Each row comes from the steps of one walk. Every step used is in the known rows, and no mark comes twice. Write the walk behind each row, first mark first.
In the rows, zero is written as 128.
Known rows:
tena/rukeg/dabup/dimipa: [116 152 158 109 119 163 130  75  71 109  93 123 124  22 110 120  84 185
 102 138 137 130  94 148]
sataf/tikuli: [139 132 127 106 118 124 138 124 141 156 114 106 113 181 134 149 105 126
 167 131 135 153  96 118]
gevet/rukeg/dabup: [128 133 106 165 122 155 159  81 159 125  94 103  80  79  79  94  58 152
 120 145 133 147 158 128]
tena/rukeg/dabup: [107 125 154 113 123 174 153  95 135 116  81 130 101  87  96 148  72 158
 116 143 134 175 110 149]
tena/rukeg/gevet: [ 54 130 169 102 148 126 168 164 101 120  92 116 132 116 102 136  62 205
 134 131 119 158 120 182]
dimipa/dabup/fodo: [ 99 177 146 108 127 186 128 143  84 146 137 123 140 105 124 161 162  95
 110 145 159  77 107  83]
rukeg/dabup/sataf/tikuli: [117 162 127 115 106 131 128  89 129 132 107 116 114 139 139 161 114 137
 153 156 156 150  91 101]
tivavoz/dabup/fodo/daza: [150 190 144 157 140 145 126 149  30  78 123 161 121 130 135 210 108 102
 128 115 145 117 117 113]
dabup/rukeg/tena: [101 180 101 163 105  98 159 129  87 115 128 125 115 102 123 120 105 128
 119 163 106 139 134 118]
sataf/dabup: [129 153 123  98 118 141 119 112 132 163 109 119 114 198 130 136 120 126
 142 139 157 139 147 107]
daza/fodo/dabup/rukeg/gevet: [ 49 195 137 135 120 102 158 140  72 135 112 142  92 107 110 153  53 170
  63 116 151 133 160 155]
gevet/rukeg: [129 127 108 154 147 138 133 131 132 142 124 100 111 120 107  79  81 139
 142 141 110 129 141 148]
sataf/dabup/fodo/daza/rukeg/tena: [ 65 176 107 175  92 141 154 152  43 132 145 127 117 153 132 189  94 143
 135 132 117 151 112 138]
tikuli/sataf/dabup/rukeg: [128 237  99 114 157 138 111  93  96 153  78 119  89 146 130 137 118 103
 106 165 150 133 139 130]
sataf/dabup/rukeg: [129 221 107  96 135 117 114 130  97 163  91 117 112 157 135 140 105 116
 120 144 142 115 143 117]
fodo/dabup/tivavoz: [124 190 124 122 122 152 130 147 104 152 147 168  97 143 136 195 100  66
  85 131 143 112 120 114]
fodo/daza/rukeg/dabup: [ 96 156 115 166 107 151 154 101 117 113  96 130  76  81 114 197  77 168
 107 103 130 146 128 146]
daza/fodo/dabup/sataf/tikuli: [ 91 160 145 111  96 139 102 102  86 153 146 151 109 180 162 183 113 112
 118 140 170 159  79 115]
fodo/dabup: [123 143 117 122  98 125 126  99 105 151 150 172  86 126 134 159  92 104
  90 141 155 149 142 112]
dabup/dimipa: [133 155 137 119 122 124 109 102  66 118 130 123 144  56 135 104 129 163
 113 126 133  93 110 132]
tikuli/sataf/dabup/fodo/daza/rukeg: [ 81 206 113 153 146 175 114 144  39 143 118 132 108 146 138 216 110 125
 116 112 137 132  97 172]
dabup/rukeg/gevet: [ 75 195 123 128 143  82 165 159  96 124  92 108 120  94 105 128  73 185
 110 129 126 114 160 150]
tikuli/sataf: [128 155 115 155 164 162 123  72 127 113 105 135  90 111 121 123 149 105
 107 161 142 155 123 145]
fodo/dabup/dimipa: [129 167 128 116  97 122 110  78  48 136 148 157 112  54 140 130 101 143
  82 136 154 110 119 118]
dimipa/dabup: [108 141 141 104 117 162 136  99 152 137 114 121  90 106 139 152 172 126
 113 150 146  94 127  69]
tivavoz/dabup/sataf: [123 178 134 124 131 122  87  77  74  86 143 144 135 110 140 152 134 132
 119 147 152 119 115 111]
daza/rukeg: [ 76 141 111 131 123 138 121 134 106 157 141 107 125 118 124 159 101 162
 116  96 112 127 105 180]
daza/fodo/dabup: [ 88 127 151 140  90 159 115  99  91 146 158 182  85 149 134 168  95 105
  53 109 169 157 128 134]

Which walk is each row?
[ 95 199 129 129 112 132 112 119  64 149 131 165  87 118 138 166  85  99
  48 121 152 131 129 140]
daza/fodo/dabup/rukeg
[103 209  91 158 117 124 150  90  88 131 104 122  89 139 120 121 110 116
 117 186 130 160 143 114]
tikuli/sataf/dabup/rukeg/tena
[ 95 173 122 120 107 120  92 101  71 127 161 177 124 108 162 164 135 109
  95 164 160 127 115 106]
fodo/dabup/sataf
[135 175 134  95 115 135 103  89  69 146 116 115 135 112 137 112 123 160
 124 135 156 101 122 114]
sataf/dabup/dimipa
[ 64 163 110 190  98 135 158 160  41 115 154 134 124 118 130 185  97 144
 128 127 103 146 104 148]
dabup/fodo/daza/rukeg/tena
[ 76 179 115 169  81 118 151 111  62 129 147 160  87 114 127 146  84 113
  70 153 131 159 135 122]
daza/fodo/dabup/rukeg/tena
[ 62 203 132 111 136 103 170 141 111 129  84 104  95  80 113 143 101 185
 101 142 137  89 159 112]
dimipa/dabup/rukeg/gevet
[118 158 130 104 121 119 111 121 110 141 126 117 136 168 158 157 134 126
 165 152 143 139  78 112]
dabup/sataf/tikuli
[ 53 171 116 178  93 152 163 145  54 119 146 129 104 105 136 196 121 143
 121 139 112 128 102 118]
dimipa/dabup/fodo/daza/rukeg/tena
[117 187 129 104 128 169 115 154  67 167 134 120 160 178 116 148 121  93
 132 136 166 114 124 114]
sataf/dabup/fodo
[ 84 171 143 105 123 149 100 102 109 118 131 138 126  92 167 157 198 128
 115 172 154  82 104  71]
dimipa/dabup/sataf
[ 75 180 122 155 115 140 114 103  82  97 117 144 114  74 147 195 122 159
 108 135 140 124 103 134]
fodo/daza/rukeg/dabup/sataf
[ 77 175 110 190  97 134 156 130  31  99 153 135 110 117 119 194  80 147
 123 121 112 150 110 144]
tivavoz/dabup/fodo/daza/rukeg/tena
[148 217 113 119 141 107 116  95  78 112 107 124 102 101 113 147  83 122
 101 128 134 116 139 127]
tivavoz/dabup/rukeg
[100 163 115 155 128 144 118  87 115 108 116 122 118  70 119 112 108 147
 120 169 141 125 128 120]
gevet/rukeg/dabup/sataf
[118 194 103 162 105  98 154  92  74  97 128 126  98 102 108 131  83 132
 112 158 116 148 143 111]
tivavoz/dabup/rukeg/tena
[120 186 152 141 134 167 135 168  57 103 114 157 114 116 157 216 158  98
 125 134 145  89 108  81]
dimipa/dabup/fodo/daza
[ 37 179 132 155 136 119 167 189  50 123 118 117 128 109 113 193  67 200
 119  91 124 118 128 181]
dabup/fodo/daza/rukeg/gevet
[ 88 155 118 154 128 133 126 157  78 126 126 133 105 123 150 206 103 159
 124  91 105 128 102 172]
fodo/daza/rukeg
[ 70 187 129 142 128 170 127 165  50 138 131 129 113 108 147 227 126 138
 113 101 126  96  88 143]
dimipa/dabup/fodo/daza/rukeg
[136 190 125 113 137 157 100  54  68 138 101 118 111 101 133 108 136 145
 110 155 164 119 121 125]
tikuli/sataf/dabup/dimipa
[120 175 160 149 139 174 145 165  46  89  93 161 120 104 129 213  93 117
 126 131 136 140  96 133]
tena/rukeg/dabup/fodo/daza
[ 84 157 151 114 128 158 113  98  95 101 106 143 136  78 132 154 118 151
 117 166 143 148  88 135]
tena/rukeg/dabup/sataf
[ 81 193 119 140 128 159 117 173  40 152 129 128 126 155 143 219  99 136
 127  95 131 119  99 162]
sataf/dabup/fodo/daza/rukeg
